Every row comes from one small tree of marks. Brackets hold a mark, then the marks that hang from it, in alphabetical order. Every link used is in the known rows. Which tree was each row made from?
Known rows:
[F [Y G T]]: 7,15,19,-19,-3,12,13,-9,-16,19,0,-12,-22,22,-2,-4,3,-10,8,7,9,-15,-9,20,8,0,-10,-1,-11,19,-2,-23,8,-13,-4,-2,-1,-13,6,20,5
[U F]: -4,-3,10,-31,-19,10,25,4,-20,5,2,18,-13,13,15,-6,5,-9,4,4,1,10,-12,-8,8,14,-15,0,-14,1,-8,-16,7,-22,2,0,11,-18,-1,-10,-2
[Y G M [T F] U]: 11,27,23,-18,5,9,6,1,-28,15,7,-18,-23,8,12,-12,7,-5,-2,23,1,-19,-19,23,-8,-1,-2,-6,-25,-3,23,-7,5,-16,-10,-8,20,-27,-1,1,-8
[H G M U Z]: -21,-25,-19,-13,-13,7,14,-7,26,-10,4,35,12,8,18,8,0,-25,-17,-21,-7,4,27,-22,26,-2,-10,9,-3,-15,1,3,5,-11,25,-18,-7,-6,12,-20,-15
[Y G M U]: 13,12,16,-13,-2,3,5,8,-39,16,6,3,-5,-1,6,-22,-13,-7,-3,7,10,-7,-13,16,3,-4,-2,0,-20,-9,3,-26,5,-29,2,-8,1,-18,3,-3,-10
[T F [H G]]: 3,4,0,-32,-13,-10,16,-11,-5,11,10,13,7,8,14,-19,10,-1,-16,3,5,22,2,-6,10,11,-22,6,-7,-15,-12,28,-9,-12,8,0,7,-16,-20,-17,-6
[T F]: 1,7,8,-33,-17,-6,24,8,-20,8,10,15,-7,6,16,-18,6,-8,3,3,-9,14,-6,2,11,11,-20,2,-12,-7,-13,0,-2,-15,5,2,9,-10,-1,-14,7
[Z [H M T U X]]: -33,10,-29,-11,4,13,-11,0,15,3,-4,43,-8,5,33,3,5,-9,-17,-29,-4,6,45,-19,30,-3,-8,3,-1,-7,8,-13,13,9,26,-30,4,3,35,-18,-16
[Y [G [H Z]]]: 4,-7,2,-20,-22,-23,13,3,-30,-5,11,9,21,2,-6,-6,-11,-23,-3,-1,-10,-8,2,2,16,-7,2,8,-7,-18,-21,-42,1,-21,13,-1,-8,-15,15,5,-3
[T [F H]]: 8,24,8,-24,-17,-19,20,-1,-7,2,5,20,1,8,17,-18,5,-17,-10,10,-1,16,-9,13,15,3,-21,6,-10,6,-15,17,-8,-17,1,-2,12,-13,-13,-14,-1
[U [F Y]]: 4,3,10,-26,-7,17,20,3,-9,15,7,7,-26,20,11,0,9,-10,-1,17,-4,1,-13,9,12,12,-19,1,-14,15,-4,-13,7,-13,-6,-3,8,-19,-2,-3,3
[T [F Y] H]: 13,27,5,-32,2,-11,13,-2,-11,16,11,1,-12,12,11,-13,14,-15,-11,25,2,13,-2,21,18,2,-20,4,-17,6,-12,22,-9,-3,-12,-4,14,-23,-16,-15,-1
[H G M T Z]: -24,-30,-18,-9,-19,2,19,-10,30,-5,8,40,12,4,20,7,-3,-12,-31,-26,-5,2,31,-16,26,-12,-16,6,0,-27,2,12,4,-18,18,-23,-2,-11,10,-26,-14
[Z [H M U]]: -18,4,-8,-30,-4,7,7,-2,12,0,1,37,-5,5,22,-2,-5,-20,-2,-15,-2,12,26,-19,26,-3,-10,6,-14,-4,-5,-7,17,-8,32,-13,6,6,18,-13,-13
[H G [U [F T]] Z]: -13,-6,-9,-8,-8,17,21,-6,23,2,7,13,1,10,18,6,17,-14,-25,13,-7,6,1,-12,14,20,-10,17,-6,-17,8,9,-4,13,0,-12,1,-21,20,-15,-22
[Y G U]: 7,11,19,-18,-11,2,14,-2,-31,4,-1,4,-7,10,5,-17,-5,-5,1,-3,12,-4,-8,10,6,0,-8,-3,-17,-7,2,-24,6,-34,11,-7,-1,-17,9,9,-4
[Z H]: -4,4,17,-34,-20,1,22,-1,-29,9,11,28,-2,0,12,-15,-7,-6,8,-13,2,13,7,-16,27,7,-17,9,-14,-9,-17,-21,10,-24,26,1,-2,8,11,-7,-1
[A H]: -8,-6,4,-33,-25,-6,32,7,-38,-15,10,24,1,5,8,-26,-9,-7,2,-24,-1,8,6,14,20,1,-10,-5,-1,0,-29,-22,10,-18,-2,4,6,-10,4,-4,13
[G H]: -6,-11,-1,-18,-23,-15,16,5,-38,-2,12,21,14,14,4,-16,-6,-11,2,-12,-7,-3,-8,-3,14,-8,-15,5,-5,-3,-31,-28,10,-14,19,5,1,-19,0,1,1
[Y G]: 7,5,12,-29,-18,-4,14,3,-25,12,0,11,1,5,3,-20,-9,-9,5,-5,8,9,-3,2,9,7,-8,2,-7,-6,-17,-26,2,-25,12,2,-7,-3,9,6,5
[X [Y G [T [F U]]]]: 0,31,0,-29,18,5,17,-7,-2,23,0,-26,-23,15,3,-11,17,-19,-5,29,-4,-3,-25,11,-7,26,-6,-9,-20,-5,14,-2,-1,3,-20,-2,22,-17,0,38,2
[X [H G [U Y] Z]]: -15,-19,-31,-8,7,8,11,-11,7,1,9,8,-1,16,12,6,17,-27,-16,-17,-16,4,4,-4,16,7,-4,5,-3,-6,-1,7,-5,-7,-14,-14,-10,-9,7,6,-13
[H U Z]: -13,5,0,-14,-9,2,11,7,-20,-3,3,28,9,5,18,2,3,-25,-2,-9,0,0,11,-14,29,-3,-7,14,-9,-6,-7,-13,-3,-14,6,-8,-3,-15,24,-13,-11
[H X Z]: -13,-4,-1,-9,-28,-4,20,8,-48,0,1,26,9,0,13,-3,4,-15,10,-17,-4,2,16,-10,29,16,-7,7,-4,-10,-10,-36,-6,-24,1,-12,-13,-14,14,-21,0
[A [H G T X Z]]: -26,-22,-24,-6,-24,0,20,-2,-16,-16,11,32,15,1,15,-10,3,7,-24,-42,-7,-1,39,1,31,7,-6,-1,17,-23,-6,-23,0,-6,-2,-20,-10,-12,21,-18,1
[A [H M X]]: -20,-14,-19,-24,-30,-6,26,7,-25,-22,-1,27,-5,6,14,-18,-6,-12,3,-35,-8,9,31,12,20,7,-3,-13,4,1,-20,-30,16,-10,2,-14,6,-8,-1,-18,14
[Y [G [H U]] M]: 3,8,-12,-14,7,-10,-16,15,-24,14,13,11,14,6,2,-19,-13,-20,-9,8,-4,-6,-7,8,3,-13,5,7,-4,-2,-17,-39,3,4,15,-1,-4,-12,16,8,-12
[H F X Z]: -7,6,-11,-4,-26,4,4,3,-26,-7,2,33,10,4,17,-3,9,-2,3,-8,-2,5,18,-11,28,11,-10,8,8,-13,-7,-29,-6,-15,5,-18,-16,-14,18,-13,-5
[F [T [H Z]] [U Y]]: -7,25,-10,2,6,-13,22,0,1,16,0,-3,3,9,2,6,18,-34,-25,39,-2,11,-13,27,24,17,-1,13,-26,-10,-11,40,-14,20,-35,-22,4,-31,-5,-6,-29
[H T X Z]: -20,1,-10,-1,-19,1,10,7,-31,-1,1,31,8,0,23,2,7,-7,-9,-20,-1,-2,24,-10,31,2,-8,7,0,-16,-3,-24,-6,-15,-3,-20,-7,-20,27,-23,-8
[Z [H T X]]: -19,11,-5,-14,-12,7,3,1,-23,11,4,36,-3,1,22,-11,3,6,-6,-26,1,8,27,-17,30,9,-15,5,-1,-12,-4,-25,4,-8,17,-16,-5,1,27,-14,-7
[G [H F M]]: -7,-10,-24,-14,-20,-10,2,-4,12,-18,10,36,13,17,12,-11,-5,-10,-6,-3,-11,1,7,-2,13,-21,-16,2,7,-7,-21,-9,18,-2,29,-12,4,-17,-3,0,-5
[Z [H M [U F] X]]: -24,5,-19,-25,-3,19,1,0,12,1,-8,29,-20,10,26,12,11,-17,-1,-6,-7,11,27,-25,18,20,-5,-1,-10,1,14,-26,17,3,23,-23,8,-1,20,-19,-12
[T [F U]]: 1,12,-3,-21,-4,-7,22,14,-13,17,7,8,-4,10,13,-13,11,-11,-3,20,-10,16,-12,13,10,18,-20,1,-13,-4,-10,13,-1,0,-4,-4,10,-14,2,-5,1
[T [F U] H]: 5,26,-4,-25,2,-17,15,7,-15,13,4,6,2,8,12,-13,14,-15,-11,30,3,24,-9,15,11,10,-17,4,-18,-3,-13,31,-7,1,-14,-6,19,-26,-12,-12,-13

Write each row's tree:
10,16,-5,-17,8,-2,20,12,-1,27,13,-2,-18,18,7,-9,15,-12,-8,34,-14,10,-13,30,14,15,-25,1,-14,10,-8,15,-2,9,-13,-9,7,-15,0,0,6
[T [F U Y]]
-14,-34,-8,-17,-29,-1,29,-8,12,-8,8,32,12,3,13,2,-4,-19,-11,-21,-7,7,22,-17,25,1,-15,7,-5,-22,-6,-1,6,-27,23,-15,-10,-6,-4,-24,-6
[H G M Z]
-6,12,14,-20,-1,11,11,-9,-10,16,-8,-13,-21,24,-1,-1,7,-17,4,-1,4,-14,-13,14,3,14,2,-6,-15,11,2,-19,7,-13,-7,-5,-2,-10,1,25,2
[U [Y G T]]
-13,-15,-41,7,-10,10,1,-3,27,4,-1,32,8,18,15,-7,11,6,-13,-3,-4,18,19,-6,13,19,-19,-2,16,-11,-2,4,8,7,24,-29,-14,-6,0,-2,-7
[H [F U] G M X]
-7,-16,-8,-20,-23,-1,23,-17,39,-7,-2,29,-3,15,17,0,2,-16,-24,0,2,14,0,-4,9,6,-19,0,-5,5,0,17,9,-20,20,-13,13,-14,-27,-19,-11
[U [F [H G M]]]
6,7,5,-20,5,2,4,13,-19,31,5,1,-12,3,0,-14,-9,-20,-8,12,-2,3,-15,22,4,14,6,-1,-15,-1,-10,-22,-1,-15,-7,-8,-10,-1,-4,5,-1
[U [Y G M]]
-9,-8,-9,-7,-24,-9,13,-11,-33,-1,2,22,23,1,10,-5,9,-7,-8,-17,9,11,22,-19,27,15,-8,10,0,-18,-9,-10,-13,-21,5,-14,-16,-20,-5,-26,-14
[T [H G X Z]]
-6,-28,-34,-12,-23,2,16,-18,25,-21,13,34,9,6,18,-3,5,-11,-16,-17,-9,15,18,-11,16,-15,-17,4,9,-21,-7,18,4,-21,1,-18,2,-8,-5,-8,-9
[X [H F G M Z]]
-15,10,-1,-13,2,13,0,-21,-4,3,-2,12,8,25,15,-3,15,-8,-8,-15,21,-2,5,-18,12,-5,-12,8,-4,5,2,14,1,-1,9,-4,6,-27,-4,-1,-24
[Y [T [H G U]]]
-5,11,22,-4,-5,15,12,1,-48,8,6,5,-15,13,17,-7,3,-6,8,0,9,-24,-20,11,9,-12,-8,0,-25,5,10,-12,13,-24,-5,-8,16,-36,-7,-10,-16
[Y M T U]
-15,-22,-15,-18,-30,-1,25,-1,-33,-8,8,22,7,9,8,-27,1,9,-2,-39,-3,8,21,3,19,22,-10,-7,15,-6,-21,-33,5,-12,11,-5,-13,-3,0,-6,16
[A [H G X]]
19,29,1,-5,7,-14,9,-1,6,24,-1,-3,-2,16,-7,-10,0,-22,-16,32,9,8,-15,41,16,2,-13,4,-9,23,-13,3,-6,-2,-9,-13,-3,-9,-3,22,-5
[F H U [Y G]]
0,11,11,-17,-23,-10,27,-3,-7,-10,1,24,2,6,16,8,6,-28,-11,14,2,6,-7,0,23,3,-10,10,-16,3,-3,-3,-6,-27,-7,-8,11,-26,-7,-21,-14
[U [F [H Z]]]
-19,-5,-11,-16,-11,1,14,4,7,-13,-1,34,5,5,21,9,0,-35,-5,-12,-7,1,25,-13,27,-10,-5,9,-12,-8,-3,-4,7,-12,13,-18,2,-13,16,-22,-14
[H M U Z]
-5,8,2,-13,-3,-1,18,-23,29,8,3,-6,-12,30,12,0,24,-14,-20,7,-6,-5,-16,15,8,18,-16,-2,-8,15,5,30,-5,-1,-2,-10,6,-15,-27,7,-4
[U [Y [T [F [H G]]]]]
-18,-14,-13,-10,-30,-4,20,6,-20,-10,-5,30,4,-2,18,6,1,-25,5,-19,-9,4,28,-11,28,8,-4,2,-8,-12,-6,-24,4,-22,9,-22,-7,-14,6,-30,-2
[H M X Z]
-3,-9,4,-17,-21,-8,21,-14,-18,0,8,25,21,2,8,-4,1,-13,-14,-11,11,12,11,-16,27,1,-12,13,-7,-19,-13,8,-10,-26,8,-6,-7,-20,-10,-23,-16
[T [H G Z]]
-6,7,-18,3,9,-3,19,-10,21,27,3,-5,3,20,-1,-10,19,-12,-32,28,4,18,-17,23,10,28,-12,7,-13,-7,-13,48,-8,25,-15,-17,-2,-23,-17,4,-24
[F [T [H G]] [U Y]]
-9,10,-10,-6,-6,-3,10,-13,8,0,6,17,23,3,14,-5,11,-18,-28,6,10,13,10,-8,24,3,-8,23,-7,-21,-8,30,-13,13,-3,-12,-1,-26,10,-20,-32
[F [T [H G U Z]]]
-13,19,1,-20,-1,14,7,-14,-38,12,-10,-11,-17,12,4,-14,10,-11,12,-12,7,-12,-5,-9,1,28,1,-12,-7,0,9,-50,1,-16,-7,-3,1,-13,4,29,6
[H [X [Y G T]]]
3,10,16,-11,1,17,12,4,-30,24,13,1,-20,15,9,-5,2,-12,9,13,3,-16,-16,17,16,-7,-11,4,-15,21,-4,-12,7,-7,-12,-4,7,-23,-8,-6,-3
[F [Y M T]]
-1,-3,-9,-6,-21,11,14,-13,21,5,12,25,9,13,11,-25,7,13,-18,4,4,16,-4,-1,12,11,-24,14,12,-18,-15,21,0,9,17,-7,-11,-8,6,0,-7
[H [F T] G]
11,3,6,-9,-3,-11,1,8,-44,7,14,0,7,5,-2,-21,-16,-10,-8,10,-3,-18,-17,19,0,-16,1,-1,-15,-8,-7,-38,9,-20,9,-5,2,-26,1,6,-11
[Y [G H] M U]
-11,11,-20,-17,13,4,-15,2,14,3,2,11,-1,21,10,1,5,-11,-29,6,-6,-10,0,0,-2,-12,-2,3,1,-4,2,-27,8,14,10,-9,14,-23,32,16,-17
[Y [G [H T [U F]]]]
-6,-10,-9,0,-32,-17,32,-18,38,-12,4,29,17,1,13,-3,-1,-26,-31,3,-1,12,12,7,26,-1,-15,16,-7,-15,-10,35,-5,-5,10,-21,0,-13,-12,-27,-18
[F [H G M Z] T]
1,10,-6,-13,10,0,11,8,-1,29,-5,-6,-12,17,-6,-5,4,-19,-10,19,-3,7,-16,25,5,25,-1,-5,-14,4,-8,-10,1,-4,-6,-12,-10,-4,4,26,-2
[F [U [Y G]]]
-24,-8,-40,-3,6,22,-16,-13,64,-7,4,51,8,20,31,-2,6,7,-38,-20,2,5,31,-14,16,-19,-21,6,20,-15,9,24,9,10,33,-28,2,-7,21,-4,-20
[H F G M T U]
-16,14,-22,0,-11,12,-12,1,-11,2,-1,40,4,12,26,-13,11,16,-13,-16,6,5,19,-5,19,-2,-18,4,17,-9,-3,-13,-2,1,9,-20,-4,-15,23,-6,-7
[H F T X]
-26,13,-21,-13,2,10,5,-3,-29,13,2,23,-8,6,21,-16,10,-4,-11,-23,1,-1,6,-16,15,17,-12,-5,1,-12,1,-27,-3,-8,-6,-12,7,-16,11,6,0
[H T [X Y]]
9,16,12,-20,1,7,21,-1,-15,11,12,-4,-27,18,14,-12,14,-5,-7,19,-9,-8,-10,27,13,2,-24,-2,-21,5,6,7,3,-13,-4,-11,11,-26,-2,-4,2
[T [F [Y U]]]
-20,16,-22,-19,14,0,-3,-5,21,1,-12,19,-8,20,18,6,9,-36,-17,-1,4,9,11,6,17,-2,-1,0,-17,8,-4,21,4,4,0,-21,11,-20,-11,-8,-22
[T [H M [U Y]]]
-12,1,-13,-19,-3,3,1,6,-10,-5,6,17,0,24,14,0,9,-17,-6,5,-10,-5,-10,-9,5,-3,-9,5,-6,5,-10,-27,12,5,13,-1,12,-27,12,3,-12
[G [H [U F]]]
-12,-27,-3,-30,-24,5,21,-14,18,3,10,35,1,2,13,-9,-9,-5,-8,-25,-3,18,23,-23,24,6,-21,4,-7,-16,-10,0,16,-22,44,-10,-5,16,-1,-14,-3
[Z [H G M]]
-5,4,-32,16,-10,13,5,-3,12,16,4,16,10,16,9,-18,19,17,-17,15,0,19,-1,6,11,31,-21,9,17,-14,-8,12,-4,29,6,-21,-16,-12,12,5,-10
[H [F T U] G X]
0,24,-9,-5,5,-21,22,4,19,10,3,3,-2,11,9,9,20,-37,-27,38,-19,8,-13,33,24,20,-8,7,-20,5,-1,32,-16,4,-25,-21,6,-19,-11,-5,-13
[T [F [H Z] [U Y]]]
-15,-8,-7,-18,-33,-10,29,9,-52,-19,5,24,7,-2,9,-12,0,-12,5,-27,-9,1,26,8,33,11,1,-2,3,-9,-18,-43,1,-17,-12,-9,-6,-13,15,-17,9
[A [H X Z]]
5,35,20,-16,7,3,8,-6,-37,6,6,-8,-15,10,22,-9,14,-10,-6,24,11,-13,-18,17,3,-13,-8,0,-31,0,18,24,-1,-13,-22,-8,34,-49,-22,-22,-22
[Y M [T F H] U]
-6,-1,-20,-5,5,2,3,-17,50,1,3,26,1,24,15,0,2,-24,-28,-3,4,5,15,11,23,-9,-22,6,2,21,-5,22,3,2,21,-21,-2,-8,-11,-6,-12
[F [H G M U] Y]
2,25,-10,-4,-3,-9,6,-2,-7,0,2,27,19,6,11,0,11,-13,-13,26,11,16,3,3,28,-6,-11,15,-7,-13,-9,21,-11,-2,-10,-18,3,-29,2,-8,-26
[T [H [F U] Z]]
-20,8,-14,-6,10,10,10,-10,-13,-6,-1,-5,-18,24,17,17,25,-35,1,-9,-11,-18,-4,4,15,-5,2,0,-16,13,7,1,1,-3,-38,-12,11,-23,10,12,-16
[X [H [U [Y T]] Z]]
-8,-16,-24,-17,-3,9,9,-8,-9,0,9,18,4,16,17,-16,9,-9,-5,-27,1,14,1,-15,7,-1,-18,3,4,-1,-14,4,1,-10,2,-1,0,-7,6,5,-7
[X [H G U]]
-6,7,-15,-12,-13,-6,23,8,-11,-18,13,29,12,5,7,-10,3,-7,-12,7,-7,8,9,22,30,-2,-7,3,5,-10,-16,-2,2,1,-13,-14,2,-16,16,3,-3
[A [H [F U] Z]]
-5,11,-19,-14,-8,14,-3,-8,17,6,6,31,-17,10,16,-1,6,0,-3,0,-6,9,32,2,31,7,-18,1,3,3,0,-17,13,2,25,-28,-10,10,11,-6,0
[Z [H [F Y] M X]]
5,19,20,-33,-10,3,16,-5,-13,12,-1,-12,-18,14,8,-11,9,-7,5,8,1,-4,-8,10,-2,10,-8,-4,-12,0,4,-11,2,-12,0,2,13,-12,6,8,7
[Y G [T F]]
-6,-5,-9,-1,-26,-8,12,-11,-14,2,-2,26,18,11,11,-17,5,-1,-8,-20,10,10,7,-6,20,17,-18,4,9,4,-15,-12,-6,-18,18,-11,-16,-8,-13,-11,-3
[F [H G X]]
18,18,9,-34,0,-2,13,4,-2,23,10,-9,-20,10,1,-17,3,-11,-8,23,-7,7,-4,28,6,12,-15,-1,-11,4,-7,-9,-5,-7,-3,-2,0,-2,6,8,13
[T [F [Y G]]]
7,19,11,-8,9,11,12,-2,-7,28,-1,-18,-20,28,-7,0,9,-12,2,25,6,-11,-15,29,7,6,-10,-2,-13,20,1,-11,7,4,-12,-9,0,-16,8,30,-1
[F U [Y G T]]
-18,12,-14,-17,18,26,9,-12,2,1,-6,-15,-39,35,21,16,32,-25,1,2,-9,-11,-20,5,-6,7,-2,-8,-17,25,15,3,11,4,-39,-8,28,-27,1,19,-13
[X [H [U F [Y T]]]]
